Known rows, with every way that one mark hangs from another:
J{U{Q V} Z}: [ 7.19 -2.89  0.31 -3.93  2.82 -0.80  0.31  1.46 -0.15 -0.85 -2.69 -4.23
  0.35  1.98 -0.27  0.21  2.93]
U{J{E Z} Q V{H}}: [ 5.38 -2.38  1.37 -3.60  2.09 -3.16  2.58 -1.26  1.17 -0.75 -2.94 -5.37
  0.14  1.35 -3.39 -0.52  1.13]
G{V{H U{J{Z} Q}}}: [ 4.02 -1.29 -1.09 -3.75  3.19 -1.82  0.46 -1.38  1.20 -0.71 -3.57 -6.36
  1.76  1.97 -1.14 -0.94  1.55]
J{E}: [ 2.66 -1.93  1.59 -1.71  3.24 -3.03 -0.05 -1.91  0.69  0.55 -2.02 -1.18
  0.38  2.04 -2.09  0.48  0.49]
G{V{H U{Q}}}: [ 3.95 -1.35  0.39 -3.81  3.25 -2.54  0.40 -2.21  2.14 -0.20 -3.46 -1.74
  2.05  1.64  0.11 -1.27  0.02]
J{E U{Q V} Z}: [ 8.07 -3.05  1.92 -4.46  2.07 -1.34  1.25  0.98 -0.11 -0.88 -2.35 -4.78
 -0.32  2.58 -0.39  0.19  2.58]
H{V{U{J{Z} Q}}}: [ 3.25 -2.35 -2.47 -2.87  3.25 -1.26 -0.21 -0.52 -0.15 -0.28 -2.63 -7.00
  0.84  1.12 -1.81  0.13  2.64]
E{J{U{V} Z}}: [ 4.63 -2.66  0.63 -1.49  3.75 -0.95 -0.36  1.09 -1.79 -0.46 -2.04 -5.54
  0.04  0.87 -1.28  1.63  4.20]
Z{J{U{Q}}}: [ 5.83 -2.81 -1.68 -2.54  3.29 -2.54  0.45 -1.88  0.96 -0.04 -3.52 -6.45
  0.82  3.00 -2.21 -0.06  0.68]
U{J V{H}}: [ 1.43 -1.93  0.47 -1.14  3.91 -3.57  1.28 -1.61  1.27 -0.11 -3.22 -1.53
  1.06  0.25 -4.49  0.93  1.21]
J{E U{V{H}}}: [ 6.36 -2.55  3.53 -3.23  2.49 -2.76  1.39 -0.53  1.27 -0.18 -1.90 -2.43
  0.50  1.87 -1.77  0.86  1.08]
E{J{U{V{H}}}}: [ 4.28 -2.52  1.58 -1.47  3.35 -2.81  0.58 -0.49  0.29 -0.01 -2.44 -3.53
  0.75  0.31 -2.20  1.11  1.61]
G{V}: [ 0.54 -0.79  0.12 -1.71  4.63 -1.95 -1.11 -0.60 -0.26  0.34 -2.55  0.25
  1.06  1.19 -2.18  0.69  1.71]
G{V{H U{J}}}: [ 1.09 -1.11 -0.31 -1.92  4.26 -2.86  0.17 -2.02  1.34 -0.07 -3.58 -3.30
  2.11  1.32 -1.95  0.56  1.09]
V{H}: [ 2.93 -1.32  1.06 -1.74  3.24 -2.95 -0.49 -2.02  1.82  0.62 -1.93 -0.76
  1.53  1.26 -2.85 -0.26 -0.14]
Z{J{E U{Q V{H}}}}: [ 7.78 -3.31  1.75 -3.75  2.26 -3.53  3.01 -2.48  2.00 -0.59 -3.20 -5.69
  0.37  2.41 -3.20 -0.27  0.11]
G{V{H}}: [ 1.38 -0.43  1.19 -2.39  3.97 -2.44 -0.60 -1.43  0.92  0.40 -2.14 -0.38
  1.59  0.78 -2.56 -0.23  0.48]

Rows:
[ 4.33 -2.25 -0.50 -2.90  2.38 -2.77  1.07 -1.14  0.48 -0.22 -2.96 -6.37
  0.00  2.44 -2.62 -0.43  1.15] => U{J{E Z} Q}
[ 2.61 -1.85  0.10 -1.70  3.11 -2.40  0.26 -0.48 -0.20  0.06 -2.16 -5.90
  0.17  2.39 -3.05  0.69  2.10] => U{J{E Z}}
[ 8.15 -2.94  2.88 -4.36  1.66 -3.17  2.33 -1.43  1.94 -0.40 -2.74 -3.37
  0.33  1.86 -1.38 -0.31 -0.08] => J{E U{Q V{H}}}
[ 5.10 -2.73  0.57 -1.89  3.38 -2.66  0.57 -1.95  0.56  0.19 -2.29 -6.54
  0.34  3.51 -2.78  1.01  1.29] => Z{J{E U}}
[ 6.22 -2.43  0.36 -3.81  1.74 -2.96  1.62 -2.38  2.22 -0.46 -3.14 -7.05
  1.11  2.79 -1.17 -1.10  0.25] => V{H U{J{E Z} Q}}
[ 5.43 -2.16 -1.32 -3.24  2.50 -2.43  0.62 -1.79  2.12 -0.50 -3.47 -6.76
  1.72  2.39 -1.00 -1.10  0.80] => V{H U{J{Z} Q}}
[ 3.00 -2.66 -2.04 -1.95  3.34 -3.21  0.60 -2.24  1.66 -0.24 -4.70 -3.97
  1.49  2.06 -0.93 -0.04  0.59] => V{U{J Q}}
[ 4.41 -2.14  1.08 -2.46  2.50 -2.62  0.80 -1.89  1.60 -0.23 -2.15 -6.77
  1.22  2.71 -1.56  0.10  1.52] => V{H U{J{E Z}}}
[ 3.45 -2.33 -1.03 -2.90  3.38 -1.87 -0.43 -1.75  0.69  0.23 -2.52 -2.20
  1.22  0.75 -0.85 -0.19  0.84] => H{V{U{Q}}}
[ 1.26 -2.49 -0.06 -1.61  3.66 -2.80  0.44 -1.54  0.08  0.30 -2.12 -4.55
  0.57  0.98 -2.84  1.59  1.82] => H{V{U{J{E}}}}
[ 2.86 -1.51 -0.80 -3.11  3.43 -3.16  1.07 -2.64  2.01 -0.34 -4.38 -3.86
  2.01  1.57 -1.36 -0.69  0.35] => G{V{H U{J Q}}}
[ 4.45 -2.43 -2.22 -2.59  3.08 -1.93  0.15 -1.09  0.83 -0.59 -3.94 -6.50
  1.31  2.50 -0.48 -0.23  1.93] => V{U{J{Z} Q}}
[ 6.75 -3.15 -0.02 -3.04  2.59 -3.04  1.43 -2.38  1.22 -0.08 -3.14 -7.40
  0.24  3.57 -2.34 -0.13  0.12] => Z{J{E U{Q}}}
[ 1.15 -2.42  1.19 -1.04  3.81 -3.53  1.62 -1.24  0.13 -0.20 -3.36 -1.71
  0.01  0.97 -3.85  1.50  1.97] => U{J{E} V}
[ 5.00 -3.31  1.23 -2.00  3.73 -2.65  1.57 -1.23  0.11 -0.35 -2.83 -4.52
 -0.02  2.44 -3.09  1.74  2.28] => Z{J{E U{V}}}
[ 4.26 -2.68 -0.64 -3.46  2.62 -1.81  0.71 -0.78 -0.11 -0.25 -2.32 -7.59
  0.20  1.62 -1.89  0.17  2.08] => H{V{U{J{E Z} Q}}}
[ 1.39 -2.13 -0.44 -1.18  4.24 -1.84  0.24  0.62 -0.91 -0.57 -2.87 -3.10
  0.34  0.90 -3.34  1.41  3.87] => U{J{Z} V}
